Each row was made from one small tree. The marks that hang from a mark follow it in brackets, in the order of their numbers. Every link used is in the known rows. Write each row's tree.
(in the rows, 128 means zero)
Known rows:
K_644(K_764(K_259 K_972(K_133))): [160 127 111 120  99  90 147 138 151  95 102 142 183 144 113 145 171  79]
K_299(K_133(K_835 K_972(K_764(K_259 K_644)))): [209 149 132 108  82  57 106 123  98  84 140 148 107 123  65 198 105 110]
K_764(K_644): [136 125 141 111 108 123 134 108 117 124 105 153 117 135 122 121 121 111]
K_644(K_764): [106 121 135 126 130 116 139 119 118 135 110 142 132 135 124 146 151 131]
K_764(K_259 K_644 K_972(K_133)): [192 129 116 108  78  97 141 124 150  87  97 156 168 144 113 120 141  58]
K_299(K_133): [144 151 130 113 140 121 102 144 141 108 137 132 114 121 105 152 137 116]
K_972(K_133(K_299 K_835) K_764(K_259)): [211 102 127  84 142  90  96 149 145 107 131 101 184 116 104 167 130 111]
K_133(K_299): [143 104 130 112 141 136 107 131 144 140 125 146 147 114 113 138 142 131]
K_133(K_299 K_835 K_972(K_764(K_259 K_644))): [208 102 131 106  83  72 111 112 101 116 128 162 142 115  73 184 110 124]
K_764(K_259 K_644 K_972(K_133(K_299 K_835))): [240 103 134  74  94  85 115 138 135  82  88 159 204 137  80 154 150  78]
K_299(K_133(K_835 K_972(K_764))): [174 150 129 116 134  61 105 138 100  96 165 109 107 112  82 187 102 135]
K_644(K_764(K_259 K_972)): [160 126 111 149  74 103 157 128 136 102 114 166 163 145  94 163 171  94]
K_644(K_764(K_259 K_972(K_133(K_299 K_835)))): [207 100 129  90 117  78 122 151 134  91  93 145 218 136  81 179 179  96]
K_972(K_133(K_299 K_835) K_764(K_259 K_644)): [218  97 139  67 121  82 103 130 133 104 108 126 173 124 100 160 123  94]
K_296(K_133(K_299 K_835 K_972)): [160 110 132  88 140  75  95 143  81 122 131 148 154 130 103 167 122 142]
K_259(K_764(K_644 K_972(K_133))): [174 125 113 103 107  95 173 123 143  94 126 142 148 127 108  88 105  71]
K_296(K_133(K_299 K_835 K_972(K_764))): [168 106 123  96 144  62 105 140  91 121 158 129 144 125 104 170 108 131]

Which tree is each row?
[193 129 117 135  52 110 151 116 138  93 109 178 148 146  93 140 140  73] => K_764(K_259 K_644 K_972)
[193 124 129 124  70  65 132 107  86 103 133 144 123 129  88 174  96 122] => K_133(K_835 K_972(K_764(K_259 K_644)))
[200 108 119 123 103  78 105 130 114 118 152 136 152 107  78 191 117 142] => K_133(K_299 K_835 K_972(K_764(K_259)))
[167 129 100 118 126 101 166 143 155  98 148 115 160 120 111  95 112  88] => K_259(K_764(K_972(K_133)))
[194 123 126 105 101  70 142 147 118  78  95 128 200 149  95 170 165  94] => K_644(K_764(K_259 K_972(K_133(K_835))))
[133 125 122 115 132  90 154 135 142 104 104 129 172 141 126 125 163  88] => K_644(K_764(K_972(K_133)))
[177 103 136  79 125  56 111 120  79 118 135 154 132 132  99 163 101 114] => K_296(K_133(K_299 K_835 K_972(K_764(K_644))))
[172 123 122 100 107  96 127 116 149 108 118 124 138 132 133 125 115  77] => K_972(K_133 K_764(K_259 K_644))
[162 129 114 138  67  86 136  98 120 119 139 160 106 123 105 149 101 105] => K_133(K_972(K_764(K_259 K_644)))
[182 146 143 101 116  56 111 121  89  94 143 134  96 119  78 180  96 118] => K_299(K_133(K_835 K_972(K_764(K_644))))
[165 153 138 109 131  75  97 144  90  98 139 129 118 118  81 183 118 146] => K_299(K_133(K_835 K_972))
[175 106 116 122  81  93 118 100 135 132 136 177 125 110  91 160 115 109] => K_133(K_299 K_972(K_764(K_259 K_644)))
[173 104 128 115 136  77 112 128 104 128 154 123 140 103  91 172 110 150] => K_133(K_299 K_835 K_972(K_764))
[142 153 113 132 132  81 109 130 135 112 173 125  91 105 101 162 108 120] => K_299(K_133(K_972(K_764)))
[202 153 118 123 102  63 100 142 110  88 164 123 119 114  70 206 110 125] => K_299(K_133(K_835 K_972(K_764(K_259))))
